What can hang from each mark:
Z234: Z83 Z316 Z804
Z83: Z597
Z537: Z316 Z804
Z978: Z234 Z872
Z597: Z872
Z316: Z804
Z872: Z83 Z316 Z804
Z804: Z83 Z872

Each row was made from one small tree. The marks that hang from a mark follow it in brackets, in the order of their numbers. Every link used is in the known rows. Write each row's tree.
Known rows:
Z804{Z872{Z83{Z597} Z316}}: [ 0.35 -0.58  4.13 -1.69 -0.12 -2.04  1.83 -3.09 -4.17 -1.31  2.94  7.39
  2.31 -1.59  1.15  2.65 -3.25 -0.95  4.23 -0.34  3.03  1.83]
Z597{Z872}: [ 2.02  0.64  1.97  0.56  0.84 -2.42 -1.81 -1.31 -2.43  1.19  0.43 -1.60
  1.43 -0.50 -1.04  0.47  1.35  0.79  0.98  1.16 -0.42 -0.54]
Z872{Z83{Z597} Z316 Z804}: [ 1.82  2.06  4.82 -3.15 -0.02 -2.00  2.37 -4.66 -3.24 -1.27  6.20  1.91
  0.14  0.24  0.56  4.23 -2.27  0.82  3.03 -1.58  4.05  1.24]
Z978{Z234 Z872{Z316}}: [-0.25  1.29  1.01  0.24  1.32 -3.15  0.46 -2.68 -0.65 -1.71  5.43  1.39
  1.50  4.40 -1.40  1.04  2.71  0.16  4.88  1.71 -1.23  0.31]
Z537{Z316}: [ 1.63  2.08 -0.21  0.02  1.22 -3.40  0.43 -1.33  0.17  0.20 -1.57 -2.40
 -1.30 -1.55 -0.76 -2.06  0.05  0.89  2.17  1.56 -0.79 -1.37]
Z872{Z83 Z316}: [ 0.57  1.13  3.71 -0.85  0.61 -2.12  2.43 -2.14 -1.56 -0.05  3.20  1.30
  1.25  0.02 -0.24  2.04 -3.29 -0.15  2.32 -0.90  1.48  1.02]
Z316{Z804{Z872{Z83{Z597}}}}: [ 1.92  3.61  1.69 -0.96  0.26 -0.89 -0.21 -1.75 -5.24  0.04 -1.20  5.49
  0.63 -3.78  1.00  0.52 -2.69 -0.75  2.42  0.79  2.65  1.84]
Z537{Z316 Z804{Z872}}: [ 1.53  2.95  0.66 -0.60  1.37 -3.73 -0.90 -1.58 -1.43 -0.87 -5.11 -1.44
 -0.56 -5.30  0.32 -4.77  0.30  1.83  2.74  2.22 -0.46 -1.59]
Z537{Z316 Z804}: [ 1.98  5.67  0.25 -0.37  1.44 -3.78 -0.54 -1.72 -0.13 -0.49 -4.75 -5.70
 -1.56 -3.79 -0.31 -4.39  0.22  1.82  1.12  1.87 -1.04 -2.13]
Z804{Z83{Z597}}: [ 0.72  1.25  1.75  0.10  1.49 -1.80 -0.39 -2.99 -3.07 -0.21  1.05  3.41
  1.85 -0.10  0.18 -0.48 -1.58  1.55  3.71  0.89  0.52  2.21]
Z316{Z804{Z83{Z597} Z872}}: [ 0.66  2.18  1.34 -0.87  1.87 -1.36 -0.75 -2.22 -5.38 -0.39 -1.82  6.39
  1.13 -3.67  0.85 -1.72 -1.00  1.40  4.56  1.68  1.91  2.74]
Z804{Z83{Z597} Z872}: [ 0.32 -1.99  2.36  0.05  1.48 -1.66 -0.64 -2.73 -4.41 -0.74  0.39  7.71
  2.95 -1.54  0.91 -0.64 -1.51  1.59  5.55  1.31  0.96  2.74]
Z234{Z83 Z316 Z804{Z872}}: [ 6.92 -5.33 -0.13  3.87  4.19  0.06  0.36 -0.45 -4.50 -0.71  1.10  0.96
  2.41  1.43 -2.58 -2.28 -0.73 -2.80  2.61 -0.19  2.31 -0.10]
Z83{Z597{Z872{Z804}}}: [ 3.50  2.03  2.68 -1.61  0.09 -2.23 -1.91 -3.70 -4.15 -0.26  3.16 -0.41
  0.36 -0.39 -0.14  2.88  1.69  1.24  1.73  0.61  2.16 -0.23]
Z537{Z316 Z804{Z83{Z597} Z872}}: [ 0.62  3.97  1.94 -0.67  2.18 -3.52 -0.42 -2.93 -3.90 -1.30 -4.79  1.64
  0.29 -5.07  1.24 -5.47  0.00  2.35  3.98  2.34 -0.49  0.53]
Z978{Z872{Z804}}: [ 1.71 -0.38 -0.56 -0.83  1.42 -1.43 -1.00 -1.78 -0.94 -1.51  4.11 -0.62
 -0.10  1.81 -1.61  0.27  0.96  2.87  3.58  0.87 -0.85  1.38]
Z234{Z316 Z804{Z83 Z872}}: [ 5.22 -5.65  0.83  4.04  3.81 -0.48  0.32 -1.11 -3.98 -0.81  1.10  3.35
  2.40  0.36 -2.15 -3.71 -3.11 -1.80  2.62  0.48  0.84  1.20]
Z978{Z872{Z83{Z597} Z316}}: [-0.39  2.85  1.95 -1.29  0.67 -1.70  2.04 -2.79 -3.23 -2.11  4.18  3.16
  1.28  1.87 -0.11  2.03 -2.35 -1.33  3.67 -0.22  0.42  2.59]
Z234{Z83{Z597{Z872}} Z316 Z804}: [ 8.28 -0.09  0.98  3.44  3.71 -0.32 -0.23 -2.01 -6.53 -0.34  1.96 -2.42
  1.92  2.61 -2.52 -0.48  0.79 -4.57  0.28 -0.42  2.38 -0.73]
Z872{Z83 Z316 Z804}: [ 2.04  0.20  4.60 -2.19  0.81 -2.00  2.40 -3.25 -1.56 -0.40  5.91  0.25
  0.00  0.18 -0.34  2.97 -1.81  2.24  2.70 -1.47  2.70  1.04]
Z872{Z316}: [ 0.02 -0.09  2.16 -1.39  0.65 -2.90  1.37 -2.36 -0.12 -0.96  2.43  0.38
  0.65 -0.26 -0.61  1.32 -0.93  1.34  3.65  0.12  1.85 -0.15]
Z83{Z597}: [ 1.74  2.05  0.69 -0.87 -0.37 -2.02 -0.98 -2.87 -2.13 -0.83  1.02  1.83
  0.94 -0.26  0.15  1.91 -1.55 -0.28  2.84  0.74  1.81  0.14]
Z872{Z83 Z804}: [ 3.15  0.28  2.73 -0.62  0.63 -1.12  0.32 -2.25 -1.81  0.75  4.15 -0.26
  0.29  0.25 -0.45  1.95 -2.18  2.11  1.35 -0.83  1.09  1.04]
Z978{Z234 Z872{Z316 Z804{Z83}}}: [ 0.16 -0.09  2.57 -0.29  2.94 -2.81  0.95 -3.89 -1.73 -1.72  7.68  1.87
  1.06  4.75 -1.42  0.08  3.86  3.56  6.00  1.29 -0.98  1.81]
Z978{Z234{Z316} Z872}: [ 3.12 -0.17 -0.48  2.67  2.00 -1.39 -1.07 -2.17 -1.76 -1.38  4.10  0.83
  1.33  4.85 -2.48 -1.15  1.16 -3.08  2.81  1.76 -1.22  0.07]

Which tree is each row?
[ 0.80  0.16  4.07 -2.80  1.73 -2.48  1.65 -4.90 -2.67 -1.68  5.34  2.45
  0.06  0.23  0.15  1.53  0.01  3.80  5.33 -0.47  2.89  1.93] | Z872{Z316 Z804{Z83{Z597}}}
[ 3.41  0.83  0.66  1.25  3.23 -0.59 -0.15 -1.60 -3.42 -0.01 -1.37  1.18
 -0.35 -1.38 -1.59 -3.62 -2.30 -1.03  1.65  0.61  1.41  1.43] | Z234{Z316{Z804{Z83}}}
[ 1.51  5.33  2.09 -0.27  2.09 -1.65 -1.18 -2.42 -5.58  0.73 -1.50  1.51
  0.40 -2.48  0.09 -1.36  0.63  1.16  1.99  1.52  0.98  1.86] | Z316{Z804{Z83{Z597{Z872}}}}
[-0.12  4.21  2.61 -2.15  1.99 -2.37  1.64 -3.34 -3.53 -1.06  0.56  2.77
 -0.13 -2.14  0.38 -0.36 -0.83  1.38  4.10  0.49  2.74  1.87] | Z872{Z316{Z804{Z83{Z597}}}}
[ 0.17  1.52  4.20 -0.63  1.90 -2.75  0.46 -3.69 -4.61 -0.23  2.23  2.62
  2.03 -0.16  0.14  0.38  0.60  1.36  3.64  0.66  0.73  1.84] | Z804{Z83{Z597{Z872{Z316}}}}
[ 2.20  1.95  3.93 -2.87  0.27 -2.93  0.01 -4.53 -4.07 -1.20  4.60  0.13
  0.17 -0.29 -0.07  3.49  1.91  1.53  2.87  0.05  3.27 -0.22] | Z83{Z597{Z872{Z316 Z804}}}
[ 1.50  0.16  1.02  1.05  2.88 -2.02 -1.15 -2.95 -1.76 -0.57  6.12  1.29
  1.42  4.79 -1.58 -0.73  3.46  3.60  4.83  1.94 -2.43  1.81] | Z978{Z234 Z872{Z804{Z83}}}
[ 1.36  1.71  3.00  0.44  1.77 -2.03 -1.09 -2.90 -4.72  0.53  0.94  2.32
  2.33 -0.32  0.02 -0.39  0.37  1.25  2.57  1.20 -0.15  1.83] | Z804{Z83{Z597{Z872}}}
[ 0.92  2.24  0.61 -0.19  3.12 -2.72  0.69 -0.96 -2.97  0.46 -4.10  2.25
 -1.21 -4.61  0.12 -5.23  0.12  2.41  3.83  2.41 -0.48  0.93] | Z537{Z316{Z804{Z83 Z872}}}
[ 3.18  2.41  3.07 -1.53 -0.15 -1.11  0.22 -3.61 -3.30 -0.15  4.68  1.48
  0.33  0.24  0.39  3.33 -2.45  0.84  1.68 -0.78  2.51  1.24] | Z872{Z83{Z597} Z804}
[ 1.18  2.48  3.35 -1.74  0.07 -2.97  0.08 -3.70 -3.97 -0.90  2.48  0.95
  1.24 -0.49  0.12  2.75  0.84 -0.51  2.62  0.58  2.34 -0.21] | Z83{Z597{Z872{Z316}}}
[ 0.90  2.80  4.06 -1.83 -0.16 -2.11  2.53 -3.55 -3.04 -0.99  3.63  3.09
  1.28 -0.03  0.66  3.40 -3.52 -1.47  2.66 -0.96  2.85  1.36] | Z872{Z83{Z597} Z316}
[ 1.71  4.66  4.21 -0.85  1.45 -2.17  1.28 -1.80 -4.39  1.17  1.02 -0.70
  0.31 -1.96 -0.35  0.97 -0.10 -0.28  0.48 -0.04  1.30  0.52] | Z597{Z872{Z83 Z316{Z804}}}
[ 3.96 -0.81 -0.49  3.25  3.82 -0.76 -0.77 -1.73 -3.16 -0.89  3.91  0.24
  2.15  5.98 -2.93 -1.44  3.17 -2.63  3.81  1.23 -1.02  0.58] | Z978{Z234{Z83 Z316} Z872}
[-0.29  2.68  2.40 -1.46  2.48 -2.39  1.71 -2.23 -2.13 -0.40  0.22  1.43
 -0.03 -2.08 -0.33 -1.40 -0.57  2.59  4.00  0.52  1.63  1.68] | Z872{Z316{Z804{Z83}}}
[ 5.09  0.60  0.29  3.93  2.96 -1.81 -0.35 -1.36 -2.05  0.91  3.29 -2.46
  2.46  4.52 -2.07  0.28  3.26 -0.42  2.45  1.07  0.16 -1.64] | Z978{Z234{Z83 Z804}}
[ 2.36  2.08  3.12 -0.94  2.22 -2.19  0.32 -2.91 -5.03 -0.26  2.31  0.15
  2.02  0.77 -0.51  2.16  2.89  0.04  3.46 -0.12  2.45  0.37] | Z234{Z83{Z597{Z872{Z316}}}}
[ 3.55 -3.59  1.33  1.54  3.47 -1.60  1.74 -0.84 -3.27 -0.82  2.24  1.52
  2.74  0.86 -1.42 -0.17  1.08  0.57  4.72 -0.13  2.26  0.18] | Z234{Z83 Z804{Z872{Z316}}}
[ 3.19 -0.96  2.97  2.58  1.22 -2.48  1.41 -2.26 -2.69 -0.05  4.82  3.08
  2.81  2.45 -0.72  1.56 -0.25 -1.68  2.87  0.74  0.94 -0.85] | Z978{Z234{Z804{Z872{Z83 Z316}}}}
[ 0.78  3.11  3.58 -0.79  2.66 -2.72  0.57 -2.03 -4.03  0.68  0.15 -0.28
  0.36 -2.01 -0.60 -1.25  1.82  1.89  2.27  0.92  0.80  1.16] | Z597{Z872{Z316{Z804{Z83}}}}
[ 5.82  3.61  1.25  0.64  3.38 -0.34 -1.00 -2.32 -7.36 -0.03 -0.87 -0.74
  0.32 -0.66 -1.43 -0.98  1.60 -3.48  0.97  0.13  3.41  0.38] | Z234{Z83{Z597{Z872}} Z316{Z804}}
[ 5.84 -5.14 -0.17  3.25  2.21 -0.76 -0.04 -0.97 -3.02 -1.25  1.22  1.83
  1.64  0.12 -2.15 -1.82 -2.93 -3.39  1.75  0.40  1.99 -0.70] | Z234{Z316 Z804{Z872}}
[ 3.20  0.82  0.71  2.25  2.15 -1.52  0.20 -2.23 -3.15 -0.39  1.49  0.91
  1.88  1.12 -0.81 -0.83 -1.82  0.43  2.27  0.68  0.21  0.94] | Z234{Z804{Z83{Z597}}}
[ 0.61  3.70  0.76 -1.02  2.47 -2.70  0.74 -2.11 -4.26 -0.35 -3.81  3.69
 -1.18 -4.62  0.79 -3.85 -0.01  1.27  4.06  2.36  0.75  1.15] | Z537{Z316{Z804{Z83{Z597} Z872}}}
[ 2.78 -2.27  2.61  1.44  1.47 -1.75  2.41 -1.23 -2.82 -0.58  2.94  2.86
  2.26 -0.19 -0.58  0.87 -3.05 -1.04  2.56 -0.35  1.75  0.54] | Z234{Z804{Z872{Z83 Z316}}}
[ 0.43  0.59  1.17  0.01  2.51 -1.39 -0.74 -0.99 -3.81  0.41 -2.24  4.78
  1.07 -3.72  0.09 -3.02 -0.68  2.73  4.18  1.71  0.73  2.45] | Z316{Z804{Z83 Z872}}
[-0.64  3.49 -0.26 -1.64  1.81 -2.01  1.06 -1.39 -1.67 -1.95  1.23  0.40
 -0.51 -0.11 -1.24 -0.83  0.42  1.02  4.02  1.07  0.29  1.53] | Z978{Z872{Z316{Z804}}}
[ 2.93  0.50  0.20  0.95  3.23 -1.45 -1.09 -2.33 -2.31 -0.57  6.00 -1.09
  1.47  5.60 -2.04  0.63  5.62  2.55  4.83  1.25 -0.84  0.71] | Z978{Z234{Z83} Z872{Z804}}
[ 1.06  2.05  2.71 -2.55  0.87 -1.53  1.95 -3.75 -3.37 -2.42  6.65  2.13
  0.18  2.04 -0.30  2.85 -1.20  0.86  3.88 -0.73  1.52  2.63] | Z978{Z872{Z83{Z597} Z316 Z804}}
[ 0.24  0.81  2.62 -1.55  0.72 -3.08 -0.60 -2.33 -1.79 -1.87 -1.51  1.30
  1.48 -3.96  0.41 -1.67 -0.61  2.14  3.82  0.96  1.87 -0.36] | Z537{Z804{Z872{Z316}}}
[ 2.26 -3.13  1.16  1.03  1.44 -2.41  1.49 -1.37 -1.78 -1.37  2.04  2.14
  1.71 -0.51 -0.95  0.17 -1.17  0.03  3.59  0.45  1.79 -0.46] | Z234{Z804{Z872{Z316}}}
[ 0.56 -1.50  3.92 -2.06  2.43 -2.63  1.73 -3.61 -1.18 -0.95  4.82  0.88
  0.29  0.21 -0.70  0.26  0.33  5.02  5.02 -0.41  1.79  1.72] | Z872{Z316 Z804{Z83}}
[ 1.37  1.75  4.78 -0.29  0.92 -2.43  1.13 -2.02 -3.43  0.98  3.03 -0.40
  1.67 -0.32 -0.49  1.99 -0.39 -0.35  0.89 -0.36  0.62  0.52] | Z597{Z872{Z83 Z316}}
[ 3.81 -1.85  1.81  2.67  3.05 -2.36  1.02 -1.91 -3.06 -0.33  4.16  1.64
  3.11  3.38 -1.35  0.67  3.45 -0.18  4.79  0.88  1.46 -1.07] | Z978{Z234{Z83 Z804{Z872{Z316}}}}
